What can hang from each mark
j_771: j_115 j_726 j_732 j_840
j_840: j_829
j_829: j_115 j_726 j_732 j_840
j_480: j_732 j_829
j_115: j_771 j_829
j_732: j_771 j_829

Each row was made from one small tree. The marks that hang from a mark follow it in brackets, in the order of their numbers. Every link used is in the known rows. Write each row's tree.
Known rows
j_829[j_115 j_732 j_840]: -4; -19; 10; -24; -12; -28; 10; 11; 23; 15; -13; 6; 4; -16; 2; -20; 22; 13; -21; 21; 14; 1; -21; -20; -4
j_732[j_771]: -3; -12; -2; 0; -5; -31; 2; 11; 9; 0; -19; 5; 0; -16; 12; -20; 31; 11; -3; 8; 13; -13; -9; -13; -3
j_732[j_829[j_115[j_771] j_840]]: 7; 2; 14; -29; -8; -30; 17; 13; 15; 30; -22; 16; 1; -13; 4; -23; 21; 18; -19; 13; 1; 4; -17; -17; 5
j_829[j_115 j_732[j_771]]: -8; -12; 9; -11; -13; -25; 8; 10; 30; 5; -20; 5; -5; -21; 7; -16; 24; 15; -7; 21; 16; -12; -18; -16; 4
j_829[j_732 j_840]: -2; -13; 4; -18; -10; -28; 8; 12; 13; 3; -10; 2; 14; -10; 6; -24; 27; 5; -22; 12; 13; -6; -15; -20; -22
j_829[j_115 j_732]: -3; -21; 4; -17; -5; -23; 2; 10; 26; 12; -18; 6; 0; -10; 7; -19; 19; 13; -16; 14; 18; -6; -22; -13; -1
j_829[j_726]: 8; -23; -17; -17; -3; -33; 1; 8; 19; -1; -12; 5; 5; -7; 10; -25; 22; 5; -8; 0; 15; -7; -14; -13; -3
j_115[j_771 j_829[j_726 j_732]]: 4; 7; -12; -14; -11; -27; 12; 9; 25; -6; -18; 1; 11; -16; 11; -11; 17; -6; -15; -11; 8; -10; -20; -13; -12
j_840[j_829]: -4; -5; 0; -15; 2; -28; 2; 12; 10; -2; -22; 8; 14; 0; 12; -18; 28; 8; -20; -1; 13; -10; -19; -5; -4
j_732[j_771[j_840] j_829[j_726]]: 8; 4; -2; -19; -13; -28; 10; 11; 17; 1; -9; -2; 15; -12; 2; -28; 28; 17; -5; 7; 18; -3; -15; -17; -20
j_771[j_115 j_726 j_732[j_829]]: -1; 8; 3; -19; -3; -25; -9; 4; 39; 11; -19; 9; 22; 20; 3; -14; 16; 23; -13; 8; 2; 2; -31; -5; -13
j_115[j_829[j_732 j_840]]: -6; 4; 2; -9; -4; -25; 12; 15; 10; -2; -14; -3; 22; -17; 5; -17; 24; 5; -19; 5; 9; -2; -22; -18; -29
j_840[j_829[j_115 j_732]]: -8; -6; 11; -26; -6; -22; 8; 12; 30; 4; -23; 8; 10; -5; 8; -12; 22; 12; -24; 12; 18; -9; -29; -8; 3
j_732[j_829[j_115]]: 5; -7; 5; -20; 6; -24; 5; 16; 18; 20; -22; 11; 4; -4; 5; -26; 20; 25; -10; 15; 12; 1; -23; -11; 2
j_829[j_732[j_771]]: -6; -7; 3; -3; -11; -25; 6; 10; 19; -7; -16; 0; 4; -17; 11; -20; 30; 7; -9; 12; 17; -18; -12; -15; -14
j_115[j_771 j_829[j_840]]: -1; 5; -1; -8; -6; -31; 12; 11; 0; 10; -21; 7; 12; -18; 9; -12; 23; 2; -18; -7; -3; 0; -13; -14; -11
j_480[j_732 j_829[j_840]]: -4; -21; -5; -25; -4; -25; -4; 1; -14; 9; -12; 8; 8; 2; 10; -14; 27; 4; -15; 10; 5; -1; -2; -16; -19
j_829[j_726 j_732 j_840]: 4; -15; -6; -28; -16; -33; 12; 9; 27; -3; -5; 0; 13; -14; 5; -26; 24; 1; -17; 11; 15; -5; -18; -23; -16
j_480[j_829[j_115[j_771] j_840]]: -5; -11; 1; -24; -17; -29; 6; 4; 2; 31; -19; 20; -10; -12; 6; -16; 19; 5; -16; 10; 3; -2; -8; -12; 3
j_771[j_726 j_732 j_840[j_829[j_115]]]: -8; -11; 9; -25; -16; -22; -6; 0; 37; 4; -25; 11; 17; 13; 3; 13; 22; 31; -27; 4; 11; 9; -30; -4; 3
j_771[j_726]: -1; -17; -13; -12; -2; -24; -7; 7; 19; 1; -19; 11; 3; 4; 10; -9; 23; 15; -8; 9; 13; 1; -14; -9; -6
j_829[j_115 j_732[j_771[j_840]]]: -8; -15; 11; -12; -20; -22; 6; 7; 21; 11; -14; -1; 2; -18; 2; -14; 25; 17; -13; 16; 23; -3; -16; -16; -10
j_829[j_115[j_771[j_732]] j_726 j_840]: 7; -21; 4; -30; -24; -42; 9; 0; 40; 14; -19; 13; 0; -15; 5; -5; 18; 13; -21; 1; -3; 0; -18; -17; 19
j_480[j_732]: 4; -32; -5; -17; 8; -25; -8; 3; -2; 2; -17; 5; 9; 3; 15; -11; 26; 9; -14; 1; 7; -2; -6; -13; -6
j_829[j_115 j_726 j_732 j_840]: 2; -20; 1; -35; -19; -33; 14; 9; 37; 8; -8; 4; 4; -19; 1; -21; 18; 10; -16; 20; 15; 0; -24; -23; 1

Write each row's tree
9; -26; -2; -23; -23; -33; -1; -5; 32; 17; -17; 9; 5; -5; 4; -1; 16; 13; -22; -10; 7; 2; -17; -11; 9
j_829[j_115[j_771[j_732 j_840]] j_726]
-4; -13; -5; -36; -22; -28; 10; 6; 27; 12; -7; 8; 0; -13; 1; -23; 17; 4; -13; 21; 16; -4; -21; -20; -9
j_480[j_829[j_115 j_726 j_732 j_840]]
2; -11; -2; -23; -15; -32; -2; 1; 28; -8; -15; 1; 29; 5; 6; -5; 26; 12; -28; -13; 14; -4; -24; -8; -12
j_771[j_732 j_840[j_829[j_726]]]
-5; 4; 2; -36; -18; -27; 6; 5; 33; 5; -3; -5; 30; 5; 1; -24; 17; -6; -26; -2; 22; -3; -30; -9; -24
j_771[j_115 j_840[j_829[j_726 j_732]]]
0; 3; -7; -20; -11; -31; 16; 13; 24; -9; -8; -5; 22; -20; 3; -18; 21; 1; -15; 3; 10; -1; -24; -21; -22
j_115[j_829[j_726 j_732 j_840]]
12; 0; -3; -31; -5; -35; 14; 15; 19; 5; -9; 4; 16; -9; 3; -35; 26; 14; -12; 12; 10; 1; -19; -21; -13
j_732[j_829[j_726 j_840]]
4; -4; 13; -28; -1; -29; 13; 17; 15; 24; -17; 11; 7; -11; 0; -28; 23; 25; -15; 22; 8; 7; -22; -18; -2
j_732[j_829[j_115 j_840]]
-2; -13; 0; -22; -20; -30; 12; 8; 43; -2; -14; 2; -5; -25; 6; -17; 22; 11; -3; 19; 18; -12; -20; -19; 10
j_829[j_115 j_726 j_732[j_771]]
4; 4; 9; -33; -16; -37; 22; 15; 34; 10; -13; 7; 2; -26; -1; -27; 25; 24; -2; 27; 9; 1; -21; -24; 9
j_732[j_771 j_829[j_115 j_726 j_840]]
-4; -19; -3; -17; -12; -19; -8; -3; 6; -5; -15; 1; 6; 3; 10; 7; 30; 19; -8; 11; 12; 7; -3; -15; -12
j_480[j_732[j_771[j_726 j_840]]]
-6; 14; -1; -16; -17; -22; 12; 9; 21; -2; -20; 6; 13; -11; 7; 3; 20; 4; -20; 4; 1; 3; -20; -15; -18
j_115[j_771[j_726] j_829[j_732 j_840]]
-2; 6; 6; -19; -8; -22; 7; 13; 34; 7; -25; 13; -5; -9; 4; -10; 24; 34; 2; 29; 11; 1; -22; -12; 10
j_732[j_771[j_726] j_829[j_115]]
-5; -16; 13; -20; -10; -26; -3; 3; 25; 10; -23; 7; 20; 4; 4; 0; 23; 23; -30; -3; 12; 2; -27; -5; -1
j_771[j_732 j_840[j_829[j_115]]]
4; -2; 8; -17; 4; -23; 3; 9; 4; -2; -20; 3; 10; -6; 13; -16; 32; 18; -6; 13; 6; -7; -8; -16; -9
j_480[j_732[j_771 j_829]]
-2; 0; -14; -15; -5; -31; 0; 6; 15; 14; -5; -7; 25; -3; -1; -23; 12; -1; -10; -11; 12; 10; -26; -9; -25
j_771[j_115[j_829[j_726]] j_840]
-1; 6; 11; -22; 3; -26; 1; 6; 11; 11; -16; 2; 15; 1; 8; -24; 24; 12; -4; 14; 3; -5; -14; -13; -10
j_480[j_732[j_771[j_115] j_829]]
-3; 1; -2; -21; -19; -31; 10; 7; 20; -9; -12; -1; 16; -13; 6; -14; 32; 8; -13; 0; 20; -7; -16; -12; -8
j_732[j_771[j_840[j_829[j_726]]]]
-8; -16; -4; -12; -11; -18; -9; -3; -17; 5; -12; 1; 7; -1; 10; -8; 30; 6; -8; 5; 14; -5; 3; -13; -26
j_480[j_732[j_771[j_840]] j_829]
-13; 13; -7; -12; -4; -19; -2; 8; 32; 3; -15; 0; 19; 5; 4; -9; 12; 4; -10; 6; 9; 3; -33; -6; -22
j_771[j_115[j_829[j_732]] j_726]
-9; -2; -2; -9; -16; -20; 2; 8; 32; -13; -18; 4; 1; -9; 10; -6; 28; 14; -5; 20; 16; -12; -16; -14; -10
j_829[j_732[j_771[j_726]]]
-6; -12; -4; -13; -7; -29; -15; -1; 38; 8; -18; 9; 14; 16; 6; -6; 16; 15; -13; 3; 3; 1; -25; -4; -5
j_771[j_115 j_726 j_732]
0; -13; -17; -25; -15; -34; 4; 6; 7; 6; -6; 8; 6; -8; 5; -28; 24; 0; -9; 9; 12; -5; -11; -17; -16
j_480[j_829[j_726 j_840]]
-15; 2; -7; -10; -27; -12; -4; 2; 12; -3; -11; 2; 6; 0; 5; -6; 27; 9; -7; 16; 23; -7; -11; -11; -34
j_480[j_829[j_732[j_771[j_726 j_840]]]]
-6; -15; -3; -15; -14; -26; -17; -5; 29; 15; -12; 4; 22; 19; 0; -5; 16; 16; -19; -1; 9; 9; -24; -5; -20
j_771[j_115 j_726 j_732 j_840]
-6; -9; 5; -5; -17; -22; 5; 7; 10; 0; -11; -5; 12; -13; 6; -18; 30; 8; -15; 8; 23; -10; -11; -16; -29
j_829[j_732[j_771[j_840]]]
